Every row comes from one small tree of marks. Brackets hold a mark, then the marks that hang from it, in the order of their numbers. Every link used is in the known rows. Which tree was each row made from?
Known rows
[Q213 Q496 Q528]: [ 13   7  -2  17  -9 -19  13  -8 -15 -27  31  12  10  26 -11  16  11 -24
 -11   1  -3 -11 -10  16 -13  11 -25]
[Q213 Q496 [Q528 [Q282 [Q562 Q255]] Q488 Q505]]: [ -5  10  -6 -12   2  17   8 -12 -14   4   3 -17  -1  -1  -6  -6   2 -13
  24   4  -6 -16   4  -6  10  24 -19]
[Q234 Q496]: [  9  -3   3  11 -16 -37  -8  -2   8  -6  19  10   4   2  -8  14 -10   4
 -22 -19  -1  -7  -4  16  -8  -7 -15]
[Q488 [Q528 [Q282 Q562]]]: [ 15  -1   7  12   3 -14 -23   3  15  11   4  -3   1   0  -4   4 -12   9
 -11   3  -5  14   8  -3  -1   2  13]
[Q538 [Q282 [Q528 Q505]] Q488]: [ -3   9   1  13  16 -28   1  11  -8 -26  25  26  -6 -10  11  -5  -3  -8
  -9   4 -14  13   3   5   2   2   2]
[Q562 [Q255 [Q528 Q282 Q488 Q505]] Q659]: [-28   3  -8 -22  11  35  -6  -9 -12  12 -19  -4  -2  -1   4 -13   6   3
  26 -17   4   6 -16 -10  11 -18   6]
[Q505 [Q528 [Q282 Q562] Q488]]: [ 11   4  27 -15  -7   4 -19  -1  26   5   7  -5  -4  -4  15   9 -10  16
  -4   3   3  -4  -3  -4  -9   5  18]
[Q538 [Q282 [Q528 Q505] Q562] Q488 Q841]: [ -6   4   1  11   6 -19   8  26 -11 -18  25  26 -17 -34  16  -7  -3   3
  -9  18 -14  25  15  -3  -1   6   0]
[Q659 Q562]: [ 19   5  -8  23  -8 -33  -6   8  -7 -10   7  11  15  -1 -10  16   6   6
 -37  -2  12   0  -3  20 -18 -11   8]
[Q538 [Q282 [Q528 Q488] Q562] Q841]: [-11  -3  17   3  -6 -14   0  16  -5   8  22  16 -16 -24  10   2 -10  19
 -10  13 -11  20   5  -2  -6   6   4]
[Q496 [Q213 [Q528 [Q282 [Q562 Q255 Q659]] Q488 Q505]]]: [ -5   1 -11 -19  14  30  21  -8   5  17 -27 -27  -1  17  -5 -10   7  -2
  19  -2  -3 -20  13  -9  13  -5  -6]
[Q213 Q528]: [ 12   2   2  15  -4 -13   5  -1  -6 -14  23  14   2  24  -3  16   6 -12
 -16   1  10  -6  -6  20  -7   7 -10]
[Q282 [Q562 Q659]]: [  3 -11  -3   5 -26 -10   2  -4  11 -17 -13   2  -6   5   7   5   3  12
 -25  12  14  12  -1   4 -12 -27  -7]
[Q528 Q282 Q488]: [  7  10  14  -1  16 -10  -9   2   4   6   9   8  -2  -1   2  14 -11   5
  -5 -13   1  -6 -12  11  -8  -3   4]
[Q496 Q213]: [ 20   1   1  16   9 -26  10   9   6  -7   2  13  11  20 -16  21   9  -8
 -25 -11  -4 -15  -9  10 -16 -27   0]
[Q528 Q488]: [  1   2  10   6   1 -18   2   0  -1   0   1  13   1  -1   1  18  -1  10
 -14  -7   5 -10 -19  12 -15  -5  -2]
[Q528 [Q282 Q562] Q505]: [ 10   4   0   0   9  -6 -15  10  13  -7  -6   0  -1 -10   0   5  -6  -7
  -3   5  11  -5   6   2  -1  -2   9]
[Q538 [Q282 Q528 [Q562 Q255 Q659]] Q841]: [-24 -13  -8  -1 -24   2   5   7 -14  -5   8   8 -27  -7  14 -14  10  22
 -16  17  -7  45  14 -11   4 -34 -14]
[Q234 [Q496 [Q213 [Q528 [Q282 Q562] Q488 Q505]]]]: [ 18   3   7  -9  16  -4   5   0  23  22   3 -22  12   4 -15   1 -22 -11
  16 -20 -12 -43  19   4   9  32   1]
[Q213 Q496 [Q528 [Q282 Q562] Q488 Q505]]: [  5  12   5  -5  10   4   6  -5  -2  -5  10 -11   7   0  -4   3  -7 -21
  21   6  -4 -24   2   2  -2  36  -9]
[Q282 [Q528 Q488 Q505] [Q562 Q659]]: [-13 -13   2  -3 -13   3   3  -3  15   0 -32 -13   2 -12  12  -9  -3   6
   8  13   5  -3   2  -5   4   9  12]
[Q496 [Q213 [Q528 [Q282 [Q562 Q659]] Q488 Q505]]]: [  7   2   1 -13  23  18  20  -1  17   8 -21 -22   4  18  -3  -2  -2 -10
  16  -1  -1 -28  11  -2   3   7   6]
[Q255 [Q528 Q282 Q488] Q562]: [ 11  -6  18   0  -8  11 -22  -3  -7   8   9  16   7 -16  -1  -1 -14   3
   5 -17  12   9 -22   3  -3  15  25]
[Q213 Q496 [Q528 Q488]]: [  5   9   7   8  -3 -14  18 -11 -15 -11  23   6   9  18  -7  16   4 -14
   0  -2  -7 -19 -17  13 -14  23 -23]

Write each row's tree
[  4 -17  -4   7 -36  -4 -12  -5   3   2  -3  -1  -4  -6   1  -9  -1   5
 -15  11   1  21   7  -3  10  -8   0]
[Q282 Q528 [Q562 Q255]]
[ -6 -20  -9   2 -40   5  -3 -10   4  -4 -16  -8  -9   3   9 -16   4  11
 -13  13   4  27   8  -6  10 -24  -5]
[Q282 Q528 [Q562 Q255 Q659]]
[ -4   0 -14   2  11   4 -18   0   3  18 -15 -14   0  -9  -6  -6   3   9
   6   4  -3  11  13 -13  13  -2   7]
[Q488 [Q528 [Q282 [Q562 Q255]] Q505]]
[  6   2  -2   8  18  -9 -22   8  15  10  -8  -7   7  -7  -6   3  -5   2
   2   5  -1   1  11  -6   4  10  18]
[Q488 [Q528 [Q282 Q562] Q505]]
[ -6   0   6   6   9 -13   0   3   4   3  -9   4  10  -9   2   4  -1  -6
   8  -3  -2 -15 -10   5   2  19  15]
[Q282 [Q528 Q488 Q505]]
[ 16  -1   8 -10   8  12  16  -6  18  10  -7 -16   0  27   0   1  -8  -3
   2  -3  -4 -16   8   3  -3  -1   0]
[Q496 [Q213 [Q528 [Q282 [Q562 Q659]] Q488]]]
[ 16   1   3  -9   5  14   9  -7   3  25   0 -15  -3  16 -10  -2  -4  -1
   3  -7  -7 -15  11  -2   7   3  -4]
[Q496 [Q213 [Q528 [Q282 [Q562 Q255]] Q488]]]
[ 15   1  -7  -4  16  11  14   3  18  -6 -14 -16   5  27  -6  -1   3 -19
   4   3   2 -20  16  -1   3  -5   3]
[Q496 [Q213 [Q528 [Q282 [Q562 Q659]] Q505]]]
[  0  -1  23 -20 -12  14 -11  -6  29  -1  -7 -11  -8   5  22   2  -6  22
  -2   6   5   4  -4  -8  -8 -11  14]
[Q505 [Q528 [Q282 [Q562 Q659]] Q488]]
[ 30   9   5   8  24  -8   6   4   7  -2  22   6   8  36 -16  15  -2 -24
 -10 -14  -6 -19   4  15  -4  -3   1]
[Q496 [Q213 [Q528 Q282]]]
[  2   8 -15  -4  -3  10   4  -8 -14  -9  11 -13   1   7  -8  -4   7 -23
  14   7  -2  -7  10  -4  10  13 -22]
[Q213 Q496 [Q528 [Q282 [Q562 Q255]] Q505]]
[ 10  18  -5   6  22  -8   4  -1 -10 -21  25   3  10  19 -11  10   4 -37
  11  -3  -5 -21  -1  10  -2  19 -13]
[Q213 Q496 [Q528 Q282 Q505]]
[ -7  -7 -10  -1  -8   8 -12  -9   5  14 -16 -17 -10   7   2 -13   2  22
  -7   6  -4  30  12 -13  11 -27  -3]
[Q488 [Q528 [Q282 [Q562 Q255 Q659]]]]
[  7 -11   0  11 -13 -12 -10   6  14  -7  -9   0   8 -12   2  -1  -3 -10
  -5  13   7  -1   7   1   5  12  16]
[Q282 [Q528 Q505] Q562]
[ -7  16   3  21  25 -34  11  24 -23  -8  39  35 -14 -11   6   9   5  21
 -23   2 -24  33   2   2 -13 -10 -12]
[Q538 Q282 [Q488 Q528] Q841]
[  9   3   1   2  19 -16  21  -1   8  14   4 -10  20  13 -19  12  -2 -12
  10 -25 -13 -51   3  11   0  26 -10]
[Q234 [Q496 [Q213 [Q528 Q488 Q505]]]]
[-13 -10  -4  -5 -15   7  -3  -3   1  17 -23 -11   1 -22   3 -11   0   8
  10   9   1   0   3  -9  15  12   7]
[Q282 [Q528 Q488 Q505] [Q562 Q255]]
[  4  10  -9  15   6 -15  16  -3 -16 -28  18   7  15  18 -12  15  16 -31
   3   2   0 -22  -7  12  -8  19 -21]
[Q213 Q496 [Q528 Q505]]
[  3  -3   9  -4   6  15 -17   1  -7   8  -4  12  12 -23  -2  -4  -8  -4
  18 -15  15  -2 -20  -1   2  22  31]
[Q255 [Q528 Q282 Q488 Q505] Q562]
[-40  -7  -8 -13  -4  13  13   9 -15  10 -13  -4 -23 -23  15 -17  11  24
   9  16  -8  23  10 -18   8 -15  -6]
[Q538 [Q282 [Q528 Q488 Q505] [Q562 Q255 Q659]] Q841]
[ -8  -6   3 -11   2  26 -10  -5  -4   2 -19   4   8 -17   5 -10  -3   2
  19 -12  18   5 -20  -4   2   6  26]
[Q255 [Q528 Q282 Q488 Q505] [Q562 Q659]]
[-29 -14 -12 -17 -21  34   0 -11  -9   8 -35  -9   0 -12   5 -15  10  15
  14   1  13   9 -11 -16   7 -14   1]
[Q282 [Q562 [Q255 [Q528 Q488 Q505]] Q659]]
[-11  -4 -18 -13  -4  15  -5  -3   3  -5 -26 -14 -12  -4   7 -11   8   7
   2   7  12  12   8 -10   7 -30  -6]
[Q528 [Q282 [Q562 Q255 Q659]] Q505]
[-12  -3   6 -18   1  27 -12  -2   9   5 -22  -6   1 -11   8 -11 -10   2
  19  -4  10   1  -6  -9   3   0  18]
[Q255 [Q528 [Q282 [Q562 Q659]] Q488 Q505]]
[-15 -11 -12  -3 -24  17  -3 -11 -16  -7  -5  11  -1  14   1  -7  15   6
  -7  -9   9  25 -16  -3   1 -39  -8]
[Q562 [Q255 Q528] Q659]
[-26  -6   5  -9 -14  15  -2   8 -30  16  19  19 -19 -24   5  -6   3  26
  -2   1  -4  31  -6 -12  -4 -16  -8]
[Q538 [Q282 [Q562 [Q255 [Q528 Q488]]]] Q841]
[-17   8 -21  -1  17  10  13  13 -10   9 -14  -2 -18 -25  11 -20   9  22
   7  11 -15  34  18 -18  11 -17 -10]
[Q538 [Q488 [Q528 [Q282 [Q562 Q255 Q659]] Q505]] Q841]
[ 18  14   4   9   6 -13   1  -6  -9 -21  38   8   5  28 -10  12  -1 -29
  -3  -5  -7  -8  -3  15  -7  12 -19]
[Q213 Q496 [Q528 Q282]]
[-14 -14  -2  -3 -12  19   2  -8  -9  -4 -26   8  13 -16   4  -7   8   8
  10  -6  21   2 -25  -4  -3   6  20]
[Q255 [Q528 Q488 Q505] [Q562 Q659]]
